Known rows, with every step that occurs
saken/mobo/fofir/ratu/lusa/birus: -5.124, 1.020, -0.778, -1.360, 1.680, 2.528, -2.764, -0.152, 1.105, -0.351, -0.264, 0.359, 0.785, -3.126, -0.189, -1.049, -1.979, 0.617, -2.467, -0.176, 0.489, -2.358, -2.386
teba/birus/saken/ratu/lusa/ditar: -2.477, 0.737, -0.117, 1.601, 0.621, -1.725, -0.211, -1.134, 0.397, -0.344, -1.600, 0.609, -0.790, -5.156, 2.821, -0.384, -1.428, 3.000, -1.138, -0.851, 0.048, -0.414, -1.832
mobo/lusa/birus: -2.894, 1.354, -1.560, -1.705, 2.279, -0.970, -1.943, -0.822, -0.564, -0.860, -0.553, -0.031, 0.518, -3.922, 0.390, -0.622, -2.333, -1.281, -2.776, 3.105, 2.832, -1.717, 3.984
saken/mobo/lusa/ditar: -3.148, -0.802, 1.394, -0.241, 3.045, -0.611, -1.128, 0.800, 1.387, -0.004, -1.705, 0.191, -0.088, -3.247, -0.414, -0.233, -0.936, -3.893, -1.490, 1.412, -0.011, -1.531, 1.468
birus/lusa/ditar: -0.811, 1.510, 1.646, 1.308, 3.812, -1.270, -0.200, -0.153, 0.667, -0.575, -3.046, -0.093, 1.654, -0.092, 0.231, -0.104, -1.342, -1.391, -1.180, 3.953, 2.031, -0.895, 1.831
teba/birus: -3.581, -0.220, -1.357, 0.150, -0.207, -1.167, 0.039, -1.599, -0.669, 0.197, -0.719, -0.548, -0.290, -2.573, 0.065, -2.182, 1.145, 2.080, -1.029, 1.056, -0.692, -0.675, -0.709
birus/saken/ratu/fofir: -0.596, -1.014, 2.281, 2.760, 2.485, -0.400, -1.844, 0.855, 1.320, -2.096, 0.649, 0.001, 0.836, -3.121, 4.116, -1.034, -3.495, 2.841, -1.029, -1.604, -0.141, 1.530, -1.682
fofir/ratu/teba/birus/lusa/ditar: -2.361, 0.083, -2.120, 1.928, 1.834, 0.511, 0.933, 0.048, 0.064, -0.881, -1.042, 0.887, -0.006, -2.247, -0.827, -0.311, -0.568, 2.588, -1.253, 1.084, -2.181, -0.273, -3.046
lusa/ratu/teba/birus/saken: 0.076, 0.251, -1.875, 0.787, 0.987, 0.607, -0.598, -0.801, -1.005, -1.358, 0.361, -2.056, -1.489, -4.196, 0.108, 0.771, -0.982, 1.675, -4.062, -0.227, -0.365, -0.756, -2.126
birus/lusa: -0.853, 0.653, 0.956, 2.026, 2.117, -0.652, -0.937, -0.550, -0.508, -0.511, -1.431, -1.137, 1.701, -0.251, 1.384, -0.471, -1.067, -0.519, -0.632, 3.197, 2.524, 0.568, 1.340
lusa/birus/teba: -1.483, 1.882, 0.369, -0.440, 1.957, -0.639, -1.828, -1.405, 0.030, -3.167, -0.579, 1.309, -0.895, -2.868, 0.283, -1.817, -4.177, 1.079, -4.857, 1.355, 2.539, -2.554, 0.665
saken/mobo: -2.953, -1.655, 1.391, 0.672, 1.232, 0.686, -1.538, 0.320, 1.050, -0.965, -0.204, -0.215, -0.760, -1.122, -0.442, -1.149, -0.935, -1.435, -1.303, 0.311, -0.538, -0.453, -1.563
mobo/fofir/ratu: -4.147, 0.706, -1.521, -0.798, 2.625, 2.493, -1.959, 0.707, 1.425, -0.628, -0.724, -0.449, 2.558, 0.194, 0.216, -3.130, -0.465, 3.076, -1.076, 0.876, -0.009, -1.326, -2.423
birus/saken/ratu/lusa: -0.477, 0.027, 0.558, 2.697, 0.749, -0.392, -1.647, -0.097, 1.009, -1.827, 0.073, 0.009, -0.515, -2.941, 4.289, -0.153, -3.516, 2.169, -0.567, -1.429, 1.619, 1.153, -2.442
saken/mobo/fofir/ratu: -4.802, -0.688, 0.520, -0.215, 2.535, 2.741, -2.492, 1.212, 1.759, -0.546, -0.537, -0.160, 1.203, -1.329, -0.274, -2.102, -0.950, 0.752, -1.377, -0.283, -0.753, -1.303, -2.978
ratu/teba/birus/lusa: -1.008, -1.185, -2.759, 2.702, 0.207, -0.899, 0.377, -1.336, -2.195, 1.051, 0.642, -1.192, -1.152, -3.675, 0.462, -0.713, 0.548, -0.243, -1.470, 1.657, -1.426, 0.497, -0.144
ratu/lusa/ditar: -1.574, 1.860, -1.718, -0.581, 0.397, -1.291, 0.600, -1.880, 1.128, 0.371, -1.257, -0.009, -0.086, -0.821, -0.118, -0.290, 0.064, -1.668, -1.133, 1.398, 0.383, -1.835, -0.691
ratu/teba: -0.407, -2.043, -2.820, 1.728, 0.607, 0.304, -0.150, -0.212, -0.369, -0.387, 1.878, -0.833, -1.757, -0.739, -0.645, -1.438, -0.273, -1.174, -1.609, 1.028, -2.081, 0.209, -1.378
saken/ratu/lusa: -2.065, -0.739, -0.260, 1.570, 0.107, -0.154, -1.586, -0.885, 0.768, -0.812, -1.117, 0.234, 0.069, -2.309, 0.673, -0.890, -0.873, 1.494, -0.217, -1.440, -0.599, 0.657, -2.228
mobo/saken/ratu: -0.425, -1.737, 1.101, 1.000, 2.556, 1.379, -1.328, 1.243, 0.767, -2.167, -0.538, -0.827, 1.018, -2.590, 2.027, -3.549, -1.708, 0.989, -0.984, -0.329, -0.137, -1.102, -1.151
saken/mobo/lusa: -3.188, -1.457, 0.819, 0.317, 1.670, -0.151, -1.794, 0.512, 0.505, 0.065, -0.475, -0.649, -0.153, -3.421, 0.577, -0.601, -0.743, -3.243, -1.055, 0.767, 0.410, -0.334, 1.125

Rows
-2.684, 0.471, -0.588, 0.290, 0.667, -0.058, -2.306, -1.400, 0.440, -1.707, -1.071, 1.128, -0.261, -3.545, -0.016, -0.361, -2.578, 1.975, -1.901, -0.706, 0.549, -0.630, -1.120 => saken/ratu/lusa/birus
-2.340, 2.547, -2.841, -1.519, -0.700, -0.560, -1.046, -2.852, -0.529, -0.590, 0.378, 0.093, -0.576, -2.581, 0.206, -0.023, -1.845, -0.139, -2.658, 1.542, 2.355, -1.915, 0.198 => ratu/lusa/birus
-3.578, 2.057, 0.247, -0.875, 3.185, 1.963, -3.223, 0.503, 1.114, -2.945, 0.301, 1.101, -0.091, -3.563, 1.799, -0.533, -5.745, 2.447, -3.960, 0.969, 2.940, -2.330, -1.259 => lusa/birus/saken/mobo/fofir/ratu
-2.530, -0.674, 0.843, 2.063, 0.899, -1.401, -0.823, -0.645, -0.180, -0.561, -0.056, -0.093, 0.289, -5.497, 3.376, -1.447, -1.255, 4.102, -1.051, -1.497, -1.040, 0.838, -1.498 => teba/birus/saken/ratu/fofir
-1.656, -2.451, -0.568, 3.683, 1.362, -0.331, -1.139, -0.128, -0.970, -0.334, -0.793, 0.128, -0.715, -4.479, 0.165, -0.846, -0.641, 1.932, -0.929, -0.599, -2.468, 1.343, -1.355 => saken/ratu/teba/birus/lusa
-0.374, -1.960, 1.612, 0.935, 2.746, 1.016, -1.109, 0.910, 0.647, -1.389, 0.398, -1.125, 2.178, -3.750, 2.487, -3.663, -1.285, 0.953, -1.182, -1.129, -1.416, -0.724, -0.686 => mobo/saken/ratu/fofir
-1.765, 1.053, 1.210, 0.273, 2.908, -0.148, -2.740, -0.242, 0.606, -3.218, 0.460, 1.259, 0.195, -4.426, 2.239, -0.463, -5.599, 3.060, -3.641, 0.131, 1.730, -0.856, 0.122 => lusa/birus/saken/ratu/fofir
-1.243, -1.945, -2.163, 2.635, -0.059, -0.290, -0.111, -0.420, -1.060, 0.165, 2.092, -0.667, -2.988, -4.766, 1.673, -0.587, -1.061, 0.015, -2.047, -0.417, -2.004, 0.242, -2.252 => ratu/teba/birus/saken/mobo
-1.924, 2.379, -1.338, -0.370, -0.310, -0.259, -1.633, -2.093, -0.086, -1.116, 1.011, 0.180, -1.459, -4.129, 2.427, 0.947, -3.918, -0.481, -2.958, 0.518, 3.246, -1.596, -0.721 => ratu/lusa/birus/saken/mobo
0.141, -2.073, -0.254, 2.693, 2.143, 0.867, -0.588, 0.637, -1.147, -0.683, -0.072, -1.285, 0.326, -5.336, 2.408, -2.650, -1.199, 0.601, -1.220, -0.098, -0.936, -0.474, -0.640 => mobo/saken/ratu/teba/birus/lusa
-1.607, 2.131, -0.291, -0.564, 2.190, -0.056, -2.085, -0.552, 0.303, -3.203, 0.527, 0.724, -0.852, -2.458, 1.927, -0.368, -5.242, 1.848, -3.728, 2.222, 3.658, -1.781, 0.527 => lusa/birus/saken
-4.208, 0.989, -1.070, 0.853, -0.145, 0.372, -0.954, -0.903, -0.001, 0.491, 0.066, -0.475, -0.195, -5.426, 3.477, -0.811, -1.153, 2.915, -1.241, -1.194, 0.537, -0.664, -3.153 => teba/birus/saken/mobo/fofir/ratu/lusa
-0.651, 0.757, 0.809, -1.087, 2.204, 0.501, -1.225, -0.874, 0.386, -1.332, -0.281, -2.134, 2.006, -2.103, -0.850, -0.141, -0.133, 1.091, -3.574, -0.109, -0.541, -0.817, -0.676 => lusa/ratu/fofir
-1.891, 1.231, 0.867, 0.348, 2.755, 0.173, -2.896, 0.058, 0.713, -3.791, -0.268, 1.526, -0.724, -3.461, 1.829, -0.321, -5.906, 3.202, -3.501, 0.784, 2.724, -1.127, -0.179 => lusa/birus/saken/ratu
-3.243, 0.219, -3.085, 0.764, 1.966, 2.192, -1.287, 0.568, 0.242, 0.060, 0.850, -0.670, 0.819, -2.766, 1.866, -2.460, -0.997, 3.555, -1.673, -0.044, -0.986, -0.860, -3.273 => mobo/fofir/ratu/teba/birus/saken
-0.762, -1.361, -3.063, 2.508, -0.154, -0.688, 0.278, -0.744, -1.309, 0.063, 2.059, -0.953, -2.462, -4.017, 1.907, -1.022, -0.794, 0.889, -1.901, 0.245, -1.530, 0.369, -1.794 => ratu/teba/birus/saken
-2.913, -0.004, 1.337, -0.249, 2.290, -0.414, -2.434, -0.149, 0.096, -1.254, -0.696, 0.609, -0.758, -5.549, 0.742, -0.515, -3.198, -2.749, -3.552, 0.635, 1.885, -1.761, 1.959 => saken/mobo/lusa/birus/teba
-3.463, 0.895, -2.431, 0.444, 3.353, 1.589, -0.742, 0.313, 0.259, 0.826, -1.264, -0.296, 1.962, -2.474, -0.110, -1.997, -0.076, 2.051, -1.701, 1.572, -1.134, -1.636, -1.575 => mobo/fofir/ratu/teba/birus/lusa/ditar
-2.078, 0.929, 0.245, -0.142, 3.216, -1.197, -2.573, -0.119, -0.168, -1.410, 0.138, 0.215, 1.188, -6.494, 3.045, -0.072, -4.210, 0.338, -2.812, 0.903, 2.414, -0.499, 3.453 => mobo/lusa/birus/saken/ratu/fofir
-2.041, 1.556, 0.167, 0.731, 1.199, -0.821, -0.593, -1.867, -1.659, -0.031, -2.517, -1.759, 1.172, -3.880, 0.229, 0.278, 0.465, 1.994, -2.187, 1.873, 1.686, -0.516, 0.507 => teba/birus/lusa/ratu
-2.168, 1.081, -0.061, -0.121, 3.025, -0.942, -2.753, 0.191, -0.097, -1.965, -0.602, 0.490, 0.220, -5.487, 2.708, 0.024, -4.559, 0.363, -2.630, 1.528, 3.456, -0.748, 3.094 => mobo/lusa/birus/saken/ratu
-2.497, 0.150, -0.554, 2.099, -0.446, -1.373, -0.664, -1.413, -0.399, -0.370, -0.521, -0.117, -0.766, -5.287, 3.581, -0.662, -1.337, 3.612, -0.740, -1.345, 0.409, 0.502, -2.167 => teba/birus/saken/ratu/lusa
0.369, -0.272, -1.687, 0.191, 1.612, 1.345, -1.022, -0.373, -0.276, -1.729, 0.243, -1.943, -0.949, -1.639, -1.874, 0.364, -0.602, 0.092, -3.908, 0.449, -0.830, -0.909, -1.799 => lusa/ratu/teba
-0.723, -0.137, -2.309, 0.029, 0.732, 0.685, -0.512, -1.164, -1.185, -0.823, -0.063, -1.964, -1.241, -3.610, -1.815, 0.195, 0.422, 1.169, -3.924, 0.116, -1.425, -1.082, -1.787 => lusa/ratu/teba/birus
-4.223, 1.216, 0.044, -0.560, 1.839, 2.114, -2.754, -0.312, 1.092, -0.860, -0.534, 0.688, 0.435, -4.062, 0.646, -1.538, -2.714, 0.579, -3.272, -1.078, 0.884, -2.462, -2.591 => saken/mobo/fofir/ratu/lusa/birus/teba
-2.002, -1.597, -2.580, 2.062, 0.645, 0.462, -0.846, -0.245, -1.057, 1.076, 2.059, -1.180, -2.050, -5.155, 1.984, -1.383, -0.772, 0.119, -2.277, -0.343, -1.780, -0.365, -1.860 => ratu/teba/birus/saken/mobo/fofir
-2.576, 2.631, -1.737, -0.134, 0.023, 0.713, -0.656, -1.589, 0.661, -2.699, -0.504, 1.592, 0.159, -2.363, 0.659, -0.442, -3.093, 3.106, -2.612, -0.320, 1.537, -1.349, -3.338 => fofir/ratu/lusa/birus/teba
-2.396, -0.497, -2.536, 2.394, 0.691, 0.866, 0.463, -0.184, -0.754, -0.903, -0.031, 0.132, 0.032, -2.395, -0.123, -0.559, -0.463, 3.111, -0.921, 0.671, -1.824, 0.696, -3.359 => fofir/ratu/teba/birus/lusa
-1.885, -0.690, -0.053, 1.984, 2.456, 2.232, -2.113, 1.695, 1.241, -1.173, 1.532, -0.393, -0.580, -2.804, 3.318, -0.878, -3.526, 0.909, -1.900, -0.812, 0.329, -0.131, -3.485 => birus/saken/mobo/fofir/ratu/teba
